Each row was made from one small tree. The marks that hang from a mark follow it in brackets, in the order of their numbers. Every link used is in the known rows. Write each row's tree.
Known rows
Z492[Z145[Z695[Z401[Z381]]]]: [ 1.04 -0.36  0.05 -0.58  3.44  1.87  2.51  0.90 -0.12 -0.06  1.39  1.09
 -2.41  0.85 -2.49 -2.53 -0.55  0.81 -1.42  3.04 -3.00 -0.95  0.19  2.24
 -3.68 -0.26  0.09 -0.74  3.98]
Z401[Z334 Z422]: [ 0.28  1.30  1.50  0.32  0.77  1.74 -2.98 -0.34  0.56  0.77  2.37  1.00
 -2.38  4.58 -2.71 -1.05 -1.61  0.74  1.67 -1.11 -1.68  2.09 -0.49 -2.29
  2.47  0.14  1.66  0.46  0.56]
Z334[Z145[Z492] Z401]: [ 2.43  1.15  2.68  0.85 -2.50  0.00 -1.22  0.63 -0.53  8.22  0.34  3.37
 -2.31  0.72 -0.56 -0.17  0.91 -3.08  4.95 -1.70 -2.13  1.19  2.58  0.69
 -1.26 -0.88  0.24 -1.27  3.02]
Z401[Z334[Z145[Z695]] Z381 Z422]: [ 0.20  2.55  1.32 -0.35 -0.05  1.47 -0.58 -0.99  0.39  1.56  3.80  0.21
 -3.22  4.09 -5.16  0.50  1.06 -0.06  0.48 -2.51 -2.29  2.85  0.49 -1.58
  2.47 -1.06  0.92  0.77 -2.10]
Z145[Z381[Z401] Z492]: [ 2.34  1.76  0.12  2.07 -1.69  2.26 -1.64  5.07 -0.96  4.46 -0.82 -1.33
 -1.89 -1.29 -3.98  1.40 -1.18  2.17  0.70  2.08 -2.84  1.14  1.16  0.25
  3.08 -2.94  1.84  0.47  1.57]
Z205[Z401[Z334[Z145] Z381 Z422 Z860]]: [ 0.97  1.92  2.72 -0.80  1.30  2.90 -2.47 -1.27 -2.06 -0.84  0.79 -0.95
 -4.00  3.36 -5.44 -0.68  2.31 -0.35 -1.28 -4.45 -0.21  1.40  1.07 -2.62
  4.89 -1.33  2.44  3.64 -2.69]
Z492[Z145[Z334[Z401]]]: [ 1.13 -1.24  0.64 -0.42  2.37  0.72 -0.22  0.58 -0.45  2.49  1.91  2.34
 -1.34  0.04 -0.56 -1.80 -1.96 -0.54  0.77  1.56 -0.32 -2.38 -0.25  0.77
 -2.17  0.51  0.40 -2.23  3.54]
Z381[Z145]: [ 2.35  0.97  0.22  0.64 -0.57  0.83 -0.95  3.48  2.28  0.94  0.27  1.60
 -2.46  1.26 -1.15 -1.33 -1.88 -1.00  1.16  0.90 -3.20  0.79 -0.10  0.40
  1.69 -1.69  2.68  0.34  3.64]
Z492[Z145[Z334[Z401] Z381]]: [ 2.09 -1.59  0.57 -0.16  1.82  0.88 -0.26  1.81  0.44  3.23  1.72  0.89
 -0.45 -1.49 -0.77 -0.15 -2.05 -0.08  0.11  2.73  0.46 -1.94 -1.04  0.70
 -1.12 -0.05  1.10 -0.93  2.85]
Z381[Z145[Z334 Z492 Z695[Z401[Z422]]]]: [ 0.10  2.92  0.87  0.64  0.05 -1.22  2.32  4.83  0.01  1.33 -0.57 -0.07
  0.49 -1.03 -2.90  0.05 -3.86  0.76 -1.55  2.77 -2.27  0.60  0.32  0.24
  0.28  0.05  2.43 -1.21  3.90]
Z334[Z145]: [ 2.38 -0.57  1.35  0.57 -1.35  0.95 -1.92  0.47  1.52  3.89  0.98  3.67
 -3.81  2.22 -1.37  0.08  2.10 -1.15  1.91 -0.88 -3.52  0.43  1.38  0.14
 -1.30 -1.04  0.47 -0.62  3.44]
Z205[Z401[Z334[Z145] Z381 Z860]]: [ 1.06  0.68  2.84 -0.81  0.31  1.27 -1.97 -0.36 -2.80 -0.85  0.23 -0.15
 -4.58  2.31 -4.25 -0.73  2.64 -1.18 -0.83 -3.62 -0.15  0.74  1.48 -2.72
  3.98 -1.50  1.66  3.54 -1.21]
Z695[Z145[Z334 Z492]]: [ 1.40 -0.01  3.12  1.61  2.04  0.32 -2.30  1.83  1.02  3.38  0.67  1.83
 -0.78 -0.11 -0.01 -0.33 -2.08  2.33  1.43  3.05 -2.09 -1.17 -0.63 -0.06
  0.65  1.93  2.07 -1.28  4.34]
Z695[Z145 Z401[Z205 Z422 Z860]]: [ 3.27  2.79  3.55 -0.33  5.65  2.95 -2.35 -1.53 -0.16 -0.88  0.00  0.87
 -0.60  0.26 -0.98 -2.67  0.69  2.23 -1.17 -0.47 -0.62 -0.66 -2.37  1.33
  1.25  2.54  1.78  3.07  2.97]
Z492[Z145[Z334 Z695[Z401[Z205 Z381]]]]: [ 0.09 -0.64  0.26 -1.37  2.99  0.15  3.13  0.88 -1.65 -0.39  1.86  0.69
 -0.44 -0.64 -2.54 -1.90 -0.63  1.35 -2.61  2.15 -0.95 -2.55  0.00  0.73
 -3.22  0.61 -0.38 -1.51  3.73]
Z205[Z401]: [ 1.47 -1.13  2.46  0.28  0.50  1.69 -1.62  0.91  0.86 -1.35 -0.45  0.44
 -3.46  2.91 -3.34 -1.65  1.80  0.42  0.76 -1.15 -2.72 -0.33  2.38 -2.63
  2.26 -1.35  1.95  1.69  2.75]
Z492[Z145[Z334 Z695]]: [ 0.07 -1.41 -0.18 -0.99  1.73  0.21  1.91  1.55 -0.24  0.88  1.58  1.42
 -0.64  0.29 -2.01 -1.42 -2.14  1.01 -1.25  3.13 -1.65 -2.35 -0.03  0.55
 -3.90  0.21  0.62 -2.28  4.57]
Z145[Z381 Z695]: [ 2.15 -0.10  0.42  0.55 -0.54  0.13  1.11  3.76  3.52  1.16 -0.40 -1.37
  0.31  0.68 -3.06  2.00 -0.30  1.23 -0.59  3.55 -3.22  0.50  0.07 -0.81
 -0.65 -2.54  2.54  1.07  4.35]
Z334[Z145[Z381[Z401[Z422]] Z492]]: [ 2.68  1.35  0.49  1.33 -3.40  2.48 -1.82  2.87 -0.20  6.38  0.27  1.14
 -2.89 -0.35 -3.71  1.75  0.87  0.38  1.16 -0.32 -3.05  1.72  1.54  0.80
  1.00 -1.96  1.06  0.29  1.03]
Z492[Z145[Z334[Z401] Z381 Z695]]: [ 1.29 -1.12  0.07 -0.77  0.73 -0.10  2.19  2.45  0.35  2.72  1.31  0.14
  0.87 -1.67 -1.67  0.23 -2.35  0.12 -0.60  3.66 -0.15 -1.78 -0.64  0.55
 -2.82 -0.21  1.11 -0.93  3.82]
Z695[Z145 Z401[Z381 Z860]]: [ 3.13  2.23  3.38  0.91  7.66  1.85 -2.44 -0.56  0.96 -1.43 -0.32  1.33
 -3.16  0.12 -0.88 -1.11  0.94  1.39 -1.34  1.76 -1.85 -0.56 -2.17  2.35
  1.15  1.53  1.76  2.37  2.81]
Z381[Z145[Z334 Z492 Z695] Z401[Z422]]: [ 0.08  4.78 -1.73 -0.15 -3.96  0.82  1.64  5.50 -1.87  1.24 -0.33 -0.54
 -0.28 -1.85 -6.15  0.07 -4.38  1.28 -0.50  0.59 -3.23  0.89  1.05  0.29
  2.23 -1.93  2.64 -0.80  1.77]
Z334[Z145[Z695] Z401[Z205 Z381]]: [ 2.50  1.70  1.89 -1.72 -3.30 -0.98  2.14 -0.77 -0.14  4.71  1.94  1.48
 -0.65  0.64 -2.64 -0.54  4.03 -3.13  2.96 -4.03 -1.67  0.35  2.77 -0.62
 -0.60 -2.38 -0.42  0.35  1.99]
Z334[Z145[Z381 Z695] Z401[Z205 Z422]]: [ 3.22  1.84  1.79 -1.27 -4.41  0.55  1.23  0.10  1.36  6.08  1.35  0.29
  1.48 -0.08 -2.85  0.84  2.33 -2.18  2.75 -3.12 -0.82  1.41  1.41 -0.78
 -0.32 -1.61  0.95  1.66  1.83]
Z401[Z381 Z860]: [ 2.31  2.63  1.18  0.19  6.48  2.62 -2.99 -0.15  0.40 -0.40  0.08 -0.37
 -3.44  3.03 -2.90 -0.08  1.79 -0.03 -2.11 -1.52 -2.00 -0.95 -0.70  0.70
  3.08 -3.27  2.72  0.69  0.14]

Write each row's tree
[ 1.78  2.95 -2.46 -0.73 -5.19  0.60  1.66  4.96 -0.45 -0.76 -0.71  1.02
 -2.45 -1.10 -4.71 -0.99 -2.40 -0.46  0.97  0.59 -4.50  1.03  1.19  0.75
  1.08 -3.15  2.00  1.07  3.62]
Z381[Z145[Z695] Z401]
[ 1.95  0.12 -1.56 -1.32 -1.13  3.30  2.04  2.39 -0.56  1.40  1.53 -0.80
 -0.70 -0.97 -4.13 -1.46 -1.18  1.58 -1.07  1.92 -2.09 -0.58 -0.09  1.37
 -1.42 -1.77  1.09  0.90  2.39]
Z492[Z145[Z381[Z401[Z205 Z422]] Z695]]
[ 1.27  1.07 -0.70 -0.33 -4.95  0.40 -1.96  1.58 -2.84  1.10  0.98  2.98
 -4.72  0.59 -3.69 -0.60  0.04 -0.42  2.73 -1.68 -2.66  1.10  1.48 -1.13
  1.23 -1.56 -0.30  0.63  1.74]
Z381[Z401[Z334[Z145]]]
[-1.33  1.08  1.55  0.79  0.49 -2.21  1.93  3.55 -0.98  2.84 -0.39 -0.33
  1.32  0.52 -3.05  1.18 -2.35  2.04 -1.17  3.09 -2.32 -1.26  1.68 -1.58
 -1.64 -0.34  1.60 -3.64  4.78]
Z145[Z334 Z492 Z695]
[ 2.29 -0.33  1.93 -0.07 -0.08 -1.83 -1.01  2.46  1.35  2.88  0.83 -0.47
  2.13 -1.64 -1.17  2.38 -0.13 -0.02  0.72  0.28  1.52 -1.85 -0.52 -2.72
  2.57 -0.93  1.54 -0.13  2.61]
Z145[Z334[Z401[Z205]] Z381]
[ 2.32  3.36  2.56  0.86  0.14  2.02 -1.22 -0.61  0.63  7.68  1.67  1.51
 -2.43  1.96 -2.99  0.14  1.77 -2.29  3.74 -3.18 -2.46  2.02  2.24  0.98
  1.36 -1.70  0.98 -0.90 -0.60]
Z334[Z145[Z492] Z401[Z381 Z422]]
[ 1.66  2.55  1.98  1.17  7.09  2.55 -1.27 -0.49  2.31 -1.67  0.83  0.38
 -3.27  2.91 -3.68 -0.62  1.58  1.52 -1.27  0.03 -3.54  0.55 -0.08  0.83
  1.86 -0.33  0.89  0.15  1.16]
Z695[Z401[Z381 Z422]]
[-0.08  2.08  1.84  1.26  1.69 -0.37  2.36  3.06 -0.92  1.93 -1.37 -0.01
 -0.70  0.90 -3.02 -0.68 -1.05  1.62 -0.71  3.38 -4.18  0.74  2.04  0.58
 -2.59 -0.40  0.83 -1.38  5.38]
Z145[Z492 Z695[Z401]]
[ 0.67  3.15  1.69 -0.27  3.09  2.41 -4.33 -1.01 -1.66  0.43  0.87  0.23
 -1.96  4.19 -2.65 -0.81 -1.98  0.07 -0.57 -2.25  0.15  1.31 -1.95 -1.28
  2.80 -0.11  2.97  1.67 -0.36]
Z401[Z334 Z422 Z860]
[ 1.01  2.20  0.46 -1.06 -2.02 -1.57  2.05  3.25  1.32  1.13  0.60  0.33
  1.60 -0.39 -2.22 -0.37 -2.59 -1.16  0.48  0.04 -1.18 -0.11  0.10 -1.02
  0.86 -0.89  2.57 -0.30  3.71]
Z381[Z145[Z334[Z401[Z205 Z422]] Z695]]
[ 2.01  3.59  0.21  0.70  3.92  3.86 -1.40  1.04  3.87  0.05  2.36 -0.96
 -2.81  3.45 -4.68 -0.61  0.00  0.53 -0.38 -1.19 -3.84  1.58 -0.41  0.63
  5.04 -2.72  3.22  0.43 -1.40]
Z401[Z381[Z145] Z422]
[ 1.38  0.98  2.76 -0.63 -0.54  2.55 -2.97 -0.18 -1.80  0.23 -0.17 -0.57
 -2.88  2.38 -4.29 -0.24  0.99 -0.33 -0.77 -3.21  0.31  1.60  0.59 -2.91
  3.73 -0.67  2.81  4.18 -0.79]
Z205[Z401[Z334[Z145[Z381]] Z422 Z860]]
[-0.31  3.08  1.62  0.13 -0.29  1.55 -0.27 -0.25 -0.71  3.11  3.42 -0.30
 -3.04  3.55 -5.25  0.50  0.53  0.27  0.34 -2.21 -2.39  3.28  1.02 -1.27
  2.65 -1.09  1.03  0.28 -2.38]
Z401[Z334[Z145[Z492 Z695]] Z381 Z422]
[ 1.10  1.62  0.52 -1.03 -2.46 -2.38  2.33  3.67  0.80  1.02  0.37  0.74
  1.30 -0.93 -1.76 -0.54 -2.46 -1.55  0.66  0.47 -1.12 -0.51  0.33 -1.12
  0.30 -1.15  2.13 -0.52  4.44]
Z381[Z145[Z334[Z401[Z205]] Z695]]
[ 0.98  2.09  0.28  0.73 -1.95  0.07  1.73  4.89  0.59  2.63 -0.49  0.19
 -0.86  0.38 -2.45 -1.08 -3.03 -0.27  0.43  2.38 -3.78  1.53  1.09  0.63
  0.15 -1.87  2.82 -0.26  4.20]
Z381[Z145[Z492 Z695]]
[ 2.96  3.96 -1.88 -1.70 -3.69  1.93 -0.85  3.46 -3.61 -0.42 -0.76  0.44
 -2.05 -1.73 -3.87 -2.42 -0.97 -0.77 -0.29 -3.07 -1.35 -0.25  0.13  0.58
  4.03 -3.38  2.07  2.47  1.54]
Z381[Z145 Z401[Z205 Z860]]
[ 1.05  5.21  1.00 -0.59  3.76  2.73 -2.80  0.27 -1.25 -0.45  1.81 -1.48
 -2.79  3.02 -4.20 -0.53 -1.80 -0.78 -1.96 -2.92  0.23  2.26 -2.35 -0.39
  6.18 -1.84  3.62  2.70 -3.46]
Z401[Z334 Z381[Z145] Z422 Z860]
[ 1.02  1.41  1.85  0.81 -0.64 -0.02  1.55  1.66 -0.53  4.22  0.07  1.81
 -2.60  0.84 -3.13  0.54  1.79 -0.22  0.02  0.74 -3.99  1.19  2.47  1.08
 -2.47 -0.89 -0.05 -0.97  3.42]
Z334[Z145[Z492 Z695[Z401[Z381]]]]
[ 1.09  3.80 -2.01  0.02 -5.31  0.92  1.91  5.94 -2.06  1.58 -1.09  0.27
 -2.13 -1.69 -4.94 -1.11 -3.23  0.28  0.95  1.03 -4.52  1.52  1.94  1.16
  1.36 -3.01  2.06  0.20  3.21]
Z381[Z145[Z492 Z695] Z401]
[ 1.28  1.56  2.21 -0.90  3.16 -1.30 -1.37 -0.08 -0.83  1.17  0.95  0.50
  0.51  0.49 -1.53  0.29  0.74 -0.68 -0.10 -2.27  1.07 -2.84 -0.15 -1.94
  2.28 -1.15  1.29 -1.18  1.77]
Z145[Z334[Z401[Z205 Z381 Z860]]]
[-1.41  1.63  2.07  1.03  2.33 -2.75  2.70  3.50 -1.67  1.34 -1.07 -0.02
  1.13 -0.59 -3.09  1.06 -2.03  2.35 -2.26  3.74 -2.14 -1.13  1.49 -0.86
 -2.52  0.99  0.68 -3.19  5.43]
Z145[Z334 Z492 Z695[Z401]]
[ 0.00  0.60  1.47 -0.66  0.17 -3.37  1.76  1.52  1.23  1.03  0.08  1.10
  1.71  0.53 -1.89  1.09 -1.33 -0.53  0.82  1.41 -1.42 -1.81  0.95 -2.05
 -2.15 -0.43  1.43 -2.50  5.44]
Z145[Z334[Z401] Z695]
[ 1.11 -0.70  0.16 -0.63  3.25  0.32  2.05  2.49 -0.62  0.49  0.32 -0.16
  0.32 -2.01 -2.06  0.29 -2.07  1.35 -3.60  4.32  0.09 -2.06 -1.46  1.35
 -3.18  0.50  1.07 -0.26  3.93]
Z492[Z145[Z334 Z381 Z695[Z401[Z860]]]]
[ 0.96  0.55  1.28  0.69 -2.81  0.19  0.83  2.06 -0.26  5.51  0.17  2.17
 -2.22  1.48 -2.60  0.34  0.95 -0.32  1.09  0.54 -4.04  1.11  2.57  0.52
 -2.91 -1.19  0.73 -1.31  4.05]
Z334[Z145[Z492 Z695]]
[ 1.88 -1.27 -0.55 -0.35  0.82  2.13  1.86  2.54  1.12  2.01  1.16 -0.13
 -1.00 -0.11 -2.28 -0.83 -1.46  0.99 -0.89  3.89 -2.19 -0.63 -0.41  1.47
 -2.78 -1.27  1.30  0.24  3.82]
Z492[Z145[Z381 Z695]]
[ 2.65  0.25  3.45  1.77  1.08 -0.19 -2.07  2.67  1.81  5.33  0.48  0.60
  0.60 -1.95  0.25  1.29 -2.31  1.50  2.07  3.51 -0.54 -0.46 -1.19 -0.02
  1.68  1.40  2.51  0.05  3.61]
Z695[Z145[Z334[Z401] Z381 Z492]]
[ 1.69  2.11  4.29  1.21  3.99  0.34 -2.40  0.64 -2.93  1.39 -0.82  1.91
 -2.39 -0.74  0.35 -1.73 -2.17  1.33 -0.01  2.61 -0.21  0.89 -1.88  1.34
  0.17  3.43  1.18  2.13  3.52]
Z695[Z145[Z492] Z401[Z334 Z860]]
[ 0.59  1.66 -0.59 -0.27 -5.61  0.27 -0.69  2.31 -3.71  2.05  0.68  2.24
 -4.00  0.16 -4.33 -0.44 -0.55 -0.10  2.41 -1.09 -3.04  1.43  1.96 -0.94
  0.51 -1.57 -0.23  0.33  1.99]
Z381[Z401[Z334[Z145[Z492 Z695]]]]
[ 0.82  1.49  0.87  1.18 -0.45 -0.55 -0.41  4.81  0.08  2.79  0.06  0.94
 -0.93 -0.45 -1.48 -0.16 -3.53  0.02  0.06  1.80 -1.77  0.06  0.24 -0.13
  2.07 -0.76  2.48 -1.51  3.14]
Z381[Z145[Z334 Z492]]
[ 0.10  1.89 -0.12 -0.03 -3.78 -1.47  2.66  5.76 -2.78  3.11 -0.70 -2.98
  2.63 -3.64 -5.35  2.87 -1.63  3.23 -2.00  2.38 -0.85 -0.98  1.39 -1.92
  1.29 -2.00  1.46 -0.89  2.79]
Z145[Z334 Z381[Z401[Z205]] Z492 Z695]
[ 1.42  2.71  1.99 -0.48  3.76  3.28 -1.84  0.65  0.12 -2.22 -0.24 -2.14
 -2.58  2.34 -5.44 -0.74  1.00  0.47 -2.74 -3.06 -0.93 -0.11  0.48 -1.66
  5.88 -2.11  3.98  2.88 -1.61]
Z205[Z401[Z381[Z145[Z334]] Z422 Z860]]
[ 1.14  0.10  2.07 -0.50  0.83 -1.96 -1.02  0.52  0.15  1.81  1.14  1.62
  0.72  0.59 -0.79 -0.11  0.04 -0.54  1.76 -1.35  0.23 -2.55  0.54 -2.61
  1.03 -0.16  0.67 -1.96  3.66]
Z145[Z334[Z401[Z205]]]
[ 1.11  2.61  1.82 -2.16  1.96  0.67 -1.77 -1.17 -4.88 -0.64  2.22 -1.36
 -1.72  2.22 -2.94 -1.71  2.25 -0.38 -1.78 -5.00  1.92 -0.49 -0.66 -2.57
  5.13 -2.18  0.84  2.68 -1.77]
Z401[Z205 Z334 Z381 Z860]
[ 0.48 -0.88  0.27 -1.15  1.25 -0.14  2.27  1.20 -0.46  1.94  1.56  1.66
 -0.11 -0.14 -1.48 -1.57 -2.17 -0.33  0.18  2.49 -1.03 -2.20  0.12  0.60
 -4.00  0.26  0.41 -2.17  4.52]
Z492[Z145[Z334[Z401] Z695]]
[ 0.74  0.05  1.20  0.45  1.71 -2.84  2.27  3.97  2.06 -0.82 -0.84 -1.15
  1.95 -2.04 -2.96  3.61 -1.09  2.11 -3.23  4.73 -0.84 -1.19 -0.71 -1.52
 -1.17  0.18  1.47 -0.28  4.92]
Z145[Z334 Z381 Z695[Z401]]
[ 2.86  3.33  2.80  0.38  0.73  1.03 -1.68 -0.32 -1.74  7.37  0.03  1.81
 -2.74  0.55 -1.64  0.34  1.88 -3.41  2.36 -3.13 -1.02  0.85  1.63  1.61
  0.75 -2.25  1.09 -0.21  0.38]
Z334[Z145[Z492] Z401[Z381 Z860]]
[ 2.44 -0.42 -0.96 -1.08 -0.55  3.03 -0.54  1.93 -2.79  1.80  1.50  0.19
 -2.15 -1.35 -2.55 -1.78 -1.22  0.68 -0.68  0.84  0.02 -0.90 -0.90  1.14
  0.23 -1.34  0.67  1.63  1.35]
Z492[Z145[Z381[Z401[Z205 Z334 Z860]]]]
[ 0.09 -0.95  0.25 -0.79  2.94 -0.15  2.42  1.36 -0.83 -0.12  1.13  1.55
 -0.77 -0.37 -1.88 -1.44 -1.86  1.20 -2.13  3.73 -1.51 -2.30 -0.18  1.13
 -4.41  1.08  0.02 -1.96  4.96]
Z492[Z145[Z334 Z695[Z401]]]
[ 2.32  1.01  3.94  2.14  4.07  1.18 -1.43  1.23  0.63  1.76 -0.50  2.22
 -2.39 -0.44  0.00 -1.78 -0.96  2.27  1.00  3.65 -3.02  0.34 -0.53  1.95
 -0.60  2.73  0.95  0.67  5.13]
Z695[Z145[Z492] Z401]
